Known rows, with every way that one mark hangs from another
bakib[zeda]: [-0.12 -0.31 -0.04 -0.04  0.34 -0.03  0.15  0.21  0.07  0.19 -0.03 -0.07
  0.15  0.04 -0.01 -0.02 -0.19  0.06 -0.14  0.03 -0.11  0.00]
zeda[bakib]: [-0.03 -0.11  0.16  0.03  0.41  0.06 -0.03  0.17  0.03  0.10 -0.17 -0.08
  0.12  0.07 -0.10 -0.11  0.02  0.08 -0.07 -0.07 -0.01  0.00]
rozis[bakib[rikedib[togi] zeda]]: [ 0.30 -0.20 -0.22 -0.11  0.14 -0.11  0.16  0.05 -0.02  0.10  0.03 -0.11
  0.00  0.15 -0.01  0.19 -0.25 -0.19 -0.30  0.15 -0.08 -0.05]
togi[rikedib[bakib] zeda[toge]]: [-0.28 -0.17  0.09 -0.09 -0.08  0.26 -0.33  0.10 -0.05 -0.13  0.28 -0.03
 -0.06  0.01  0.19 -0.20  0.11  0.14 -0.34  0.32  0.08  0.03]
masu[bakib[rikedib[togi] rozis zeda]]: [ 0.21  0.38 -0.14  0.09 -0.26 -0.04  0.18 -0.23  0.00 -0.20 -0.20  0.01
 -0.05 -0.03 -0.01  0.02  0.03 -0.02  0.52  0.06  0.10 -0.03]
rikedib[bakib[rozis zeda] togi]: [-0.02  0.42 -0.03 -0.08  0.21 -0.01  0.22 -0.06 -0.07  0.00 -0.03 -0.02
 -0.17 -0.21  0.05  0.11  0.12  0.02  0.23  0.11  0.19 -0.01]
masu[bakib[rikedib rozis zeda[toge]]]: [ 0.03  0.23  0.05  0.15 -0.39  0.12 -0.08 -0.08  0.06 -0.25 -0.08  0.03
  0.11  0.10 -0.05 -0.03  0.07  0.18  0.43 -0.03  0.14  0.00]
bakib[rikedib rozis]: [-0.05 -0.17 -0.04  0.18 -0.05 -0.08 -0.12 -0.21  0.02  0.06  0.15  0.04
  0.11 -0.06  0.14  0.00 -0.18 -0.17  0.02 -0.03 -0.08 -0.08]
rozis[bakib[zeda[toge togi[rikedib]]]]: [ 0.14 -0.36  0.00 -0.22 -0.13  0.01 -0.03  0.31  0.02 -0.12  0.32 -0.11
 -0.15  0.12  0.04  0.08 -0.06  0.06 -0.53  0.05 -0.27  0.06]
toge[zeda[togi]]: [-0.02 -0.07 -0.01 -0.29  0.35 -0.32  0.21  0.04  0.01  0.25  0.03  0.03
  0.00 -0.03 -0.09 -0.06 -0.09  0.07 -0.06 -0.22 -0.21  0.02]
suvu[bakib]: [-0.23 -0.48  0.03 -0.03  0.51  0.10 -0.01  0.22  0.04  0.33 -0.18  0.05
  0.11  0.06  0.04 -0.10 -0.05 -0.12 -0.43  0.12 -0.06 -0.01]
rozis[bakib]: [-0.07 -0.62  0.10 -0.05  0.28 -0.03 -0.09  0.12  0.00  0.30  0.17 -0.14
 -0.03  0.03  0.03 -0.05 -0.13 -0.05 -0.50  0.00 -0.13 -0.05]
bakib[rikedib rozis zeda]: [ 0.00 -0.08 -0.09  0.13 -0.05 -0.08  0.04 -0.12  0.06  0.02  0.09  0.02
  0.12  0.03  0.09  0.15 -0.24 -0.11  0.10 -0.03 -0.06 -0.06]
suvu[bakib[rikedib zeda[toge]]]: [-0.01 -0.23 -0.11 -0.03  0.24  0.18 -0.02  0.28  0.08  0.08 -0.20  0.10
  0.30  0.31 -0.03  0.09 -0.12 -0.06 -0.35  0.17  0.05  0.03]
zeda[bakib toge]: [ 0.04  0.01  0.24  0.07  0.35  0.23 -0.17  0.27  0.03  0.04 -0.15 -0.06
  0.21  0.12 -0.16 -0.11  0.16  0.19  0.05 -0.07  0.12  0.03]
kaga[rikedib[bakib]]: [-0.37  0.15  0.12 -0.08 -0.05 -0.11 -0.01  0.07 -0.06  0.18 -0.19  0.02
  0.00 -0.21 -0.01 -0.36 -0.09  0.16 -0.18  0.15  0.01  0.00]
togi[zeda]: [-0.28 -0.64  0.01  0.08  0.06  0.05 -0.16 -0.02  0.03  0.28  0.17 -0.05
  0.07  0.00  0.06 -0.14 -0.10 -0.04 -0.21  0.02 -0.09 -0.03]
rikedib[bakib[rozis zeda[toge]] togi]: [ 0.04  0.54  0.04 -0.04  0.13  0.16  0.07  0.04 -0.07 -0.07 -0.01  0.00
 -0.09 -0.16 -0.01  0.11  0.26  0.12  0.34  0.10  0.33  0.02]
masu[bakib[rozis zeda[togi]]]: [-0.12  0.04  0.01 -0.03 -0.32 -0.19  0.21 -0.12  0.04 -0.15 -0.04  0.01
 -0.18 -0.10 -0.08 -0.06  0.09  0.15  0.22 -0.24 -0.11  0.05]
rikedib[bakib togi[zeda]]: [-0.20 -0.09 -0.10 -0.11  0.14  0.01  0.00 -0.10 -0.11  0.11  0.04 -0.05
 -0.14 -0.11  0.04 -0.13  0.09 -0.02 -0.17  0.20  0.15  0.00]
zeda[bakib[rikedib[togi]] toge]: [ 0.36  0.33 -0.03  0.06  0.20  0.16 -0.08  0.09 -0.02 -0.15 -0.23 -0.01
  0.22  0.16 -0.16 -0.02  0.12  0.00  0.16  0.05  0.17  0.02]
bakib[rikedib rozis zeda[toge togi]]: [ 0.07  0.01 -0.14  0.06 -0.34 -0.13  0.01 -0.09  0.04 -0.17  0.18  0.08
  0.08  0.05 -0.03  0.16 -0.08 -0.03  0.04 -0.19 -0.10  0.04]
bakib[rozis zeda[toge togi]]: [-0.02 -0.04  0.02  0.04 -0.16 -0.03  0.02  0.04  0.04 -0.03  0.18  0.03
 -0.01 -0.06 -0.05  0.11  0.07  0.08  0.15 -0.24 -0.08  0.06]
togi[rikedib[bakib]]: [-0.24 -0.06  0.01 -0.20  0.29  0.00 -0.03  0.14 -0.05 -0.11  0.11 -0.05
 -0.08 -0.10  0.21 -0.22 -0.07  0.09 -0.49  0.32 -0.07  0.01]
bakib[rikedib]: [-0.09 -0.36 -0.15  0.03  0.17 -0.12 -0.03 -0.02  0.03  0.07  0.03  0.00
  0.23  0.07  0.05 -0.11 -0.28 -0.10 -0.34  0.06 -0.14 -0.03]
masu[bakib]: [-0.21 -0.22  0.07 -0.01  0.10 -0.01  0.02  0.04  0.03  0.00 -0.18 -0.05
  0.05 -0.03 -0.06 -0.32  0.03  0.19 -0.01  0.01 -0.03  0.01]
zeda[bakib toge togi[rikedib]]: [ 0.14  0.05  0.10 -0.08  0.04  0.09 -0.13  0.26  0.01 -0.29  0.04 -0.02
  0.00  0.08 -0.04 -0.12  0.16  0.13 -0.20 -0.03 -0.15  0.09]

Rows
[ 0.04 -0.42  0.01 -0.18 -0.01 -0.08  0.04  0.25  0.02  0.07  0.21 -0.10
 -0.06  0.13 -0.14  0.10 -0.05  0.10 -0.46 -0.15 -0.17  0.07] => rozis[bakib[zeda[toge togi]]]
[ 0.06  0.00  0.18  0.31 -0.34  0.27 -0.43 -0.20  0.02 -0.07  0.12  0.02
  0.10  0.16 -0.01  0.05  0.14 -0.04  0.31 -0.13  0.19 -0.05] => togi[zeda[bakib[rikedib rozis] toge]]
[-0.03  0.08 -0.15 -0.02 -0.51 -0.28  0.19 -0.25  0.04 -0.29 -0.04  0.05
 -0.10  0.02 -0.05  0.00 -0.07  0.05  0.13 -0.19 -0.14  0.04] => masu[bakib[rikedib rozis zeda[togi]]]
[ 0.07 -0.47 -0.11 -0.09  0.08 -0.13  0.05  0.09  0.04  0.12  0.12 -0.11
  0.07  0.23  0.02  0.14 -0.36 -0.10 -0.53  0.06 -0.16 -0.05] => rozis[bakib[rikedib zeda]]
[-0.26  0.14  0.08 -0.06  0.15 -0.02  0.11 -0.02 -0.02  0.03  0.06 -0.02
 -0.11 -0.13  0.08  0.06  0.00  0.10  0.01  0.02  0.11 -0.01] => rikedib[bakib[rozis zeda]]
[ 0.39  0.50  0.07  0.21  0.00  0.21 -0.17 -0.10 -0.03 -0.16 -0.10  0.02
  0.11  0.03 -0.07  0.09  0.22 -0.08  0.53 -0.05  0.24 -0.03] => zeda[bakib[rikedib[togi] rozis] toge]
[ 0.04 -0.22 -0.14  0.18 -0.11  0.15 -0.16 -0.29 -0.03  0.20  0.00  0.13
 -0.06  0.02  0.17  0.14  0.04 -0.43  0.04  0.15  0.09 -0.08] => suvu[bakib[rikedib[togi[zeda]] rozis]]
[-0.11  0.07  0.13  0.09 -0.12  0.04  0.10 -0.04  0.06 -0.03 -0.12 -0.04
 -0.05 -0.07 -0.02 -0.08  0.07  0.17  0.40 -0.08  0.04 -0.01] => masu[bakib[rozis zeda]]
[ 0.17  0.19  0.06  0.12 -0.26 -0.03 -0.17 -0.14  0.00 -0.25  0.04  0.07
  0.05  0.08 -0.11  0.06  0.13  0.00  0.12 -0.29  0.00  0.04] => zeda[bakib[rikedib rozis] toge togi]
[ 0.21  0.01 -0.31 -0.04  0.23 -0.10  0.24  0.03  0.02  0.01 -0.11 -0.02
  0.17  0.07 -0.01  0.08 -0.23 -0.13 -0.04  0.16 -0.06 -0.01] => bakib[rikedib[togi] zeda]
[-0.08  0.01  0.02  0.16 -0.29 -0.06 -0.09 -0.27  0.02 -0.14 -0.06  0.03
  0.02 -0.03  0.05 -0.17 -0.02  0.01  0.23 -0.03  0.01 -0.05] => masu[bakib[rikedib rozis]]
[ 0.18  0.10 -0.19  0.07  0.17  0.07  0.14 -0.05  0.01  0.11 -0.20  0.11
  0.02  0.05  0.10  0.26 -0.04 -0.33  0.11  0.16  0.07 -0.05] => suvu[bakib[rikedib[togi] rozis zeda]]
[ 0.07  0.15  0.22  0.10 -0.09  0.06 -0.15  0.00  0.00 -0.12  0.04  0.02
 -0.03 -0.03 -0.14  0.01  0.28  0.09  0.23 -0.34  0.02  0.05] => zeda[bakib[rozis] toge togi]
[ 0.14  0.00 -0.14  0.11  0.16  0.08 -0.02 -0.14 -0.03  0.14 -0.15  0.13
  0.01 -0.03  0.13  0.12  0.02 -0.39  0.03  0.15  0.07 -0.07] => suvu[bakib[rikedib[togi] rozis]]
[-0.04  0.69  0.08  0.00 -0.22 -0.05  0.17 -0.07 -0.08  0.11 -0.22  0.04
 -0.18 -0.33  0.02 -0.06  0.06  0.05  0.45  0.14  0.18 -0.02] => kaga[rikedib[bakib[rozis zeda] togi]]
[-0.19  0.24  0.03 -0.14 -0.13 -0.08  0.07  0.01 -0.04 -0.16  0.15  0.04
 -0.14 -0.10 -0.05  0.07  0.16  0.19 -0.04 -0.15  0.08  0.09] => rikedib[bakib[rozis zeda[toge togi]]]
[ 0.16  0.23  0.21  0.07 -0.17  0.15 -0.22  0.07  0.00 -0.30  0.15  0.01
 -0.12 -0.04  0.04  0.00  0.27  0.07  0.15 -0.13 -0.08  0.05] => zeda[bakib[rozis] toge togi[rikedib]]
[-0.05 -0.16 -0.07  0.08  0.11  0.06  0.04 -0.01  0.07  0.13 -0.11  0.11
  0.10  0.13  0.12  0.21 -0.16 -0.24 -0.13  0.07 -0.01 -0.05] => suvu[bakib[rikedib rozis zeda]]
[ 0.16  0.42  0.25 -0.12  0.21 -0.18  0.10 -0.11  0.00  0.12 -0.05  0.04
 -0.14 -0.05 -0.12  0.10  0.15  0.06  0.44 -0.41 -0.04 -0.01] => toge[zeda[bakib[rozis] togi]]
[-0.25  0.12 -0.05 -0.18 -0.06 -0.25  0.22 -0.09 -0.05 -0.08  0.12  0.02
 -0.23 -0.16  0.02  0.08  0.02  0.08 -0.17 -0.15 -0.04  0.06] => rikedib[bakib[rozis zeda[togi]]]
[ 0.00  0.06 -0.06 -0.01 -0.16  0.07  0.01  0.12  0.07 -0.23 -0.20 -0.01
  0.23  0.22 -0.13 -0.15 -0.05  0.24  0.09  0.07  0.07  0.05] => masu[bakib[rikedib zeda[toge]]]
[ 0.31  0.31 -0.13  0.15 -0.08  0.12  0.00 -0.06  0.01 -0.07  0.02  0.03
  0.12  0.00  0.02  0.19  0.02 -0.10  0.45  0.06  0.14 -0.02] => bakib[rikedib[togi] rozis zeda[toge]]
[ 0.25 -0.31 -0.17 -0.06  0.15 -0.11  0.00 -0.05 -0.06  0.13  0.09 -0.10
 -0.02  0.07  0.03  0.05 -0.18 -0.24 -0.38  0.14 -0.08 -0.06] => rozis[bakib[rikedib[togi]]]
[-0.20  0.36  0.13  0.12 -0.51  0.04 -0.14 -0.30 -0.13  0.21 -0.02  0.05
 -0.26 -0.37  0.10 -0.19  0.15 -0.05  0.39  0.14  0.20 -0.06] => kaga[rikedib[bakib[rozis] togi[zeda]]]
[-0.28  0.41  0.06 -0.10 -0.48 -0.28  0.18 -0.09 -0.05  0.02 -0.06  0.08
 -0.23 -0.27 -0.03 -0.09 -0.04  0.13  0.06 -0.10 -0.08  0.04] => kaga[rikedib[bakib[rozis zeda[togi]]]]
[ 0.08 -0.48 -0.07 -0.25 -0.03 -0.16  0.12  0.22  0.01 -0.05  0.30 -0.13
 -0.23  0.07  0.10  0.08 -0.21 -0.04 -0.67  0.06 -0.40  0.03] => rozis[bakib[zeda[togi[rikedib]]]]
[ 0.17  0.04  0.12  0.11  0.11  0.33 -0.21  0.09 -0.02  0.06 -0.09 -0.06
  0.06  0.08 -0.15 -0.06  0.30  0.06  0.29  0.01  0.23  0.02] => rikedib[togi[zeda[bakib toge]]]
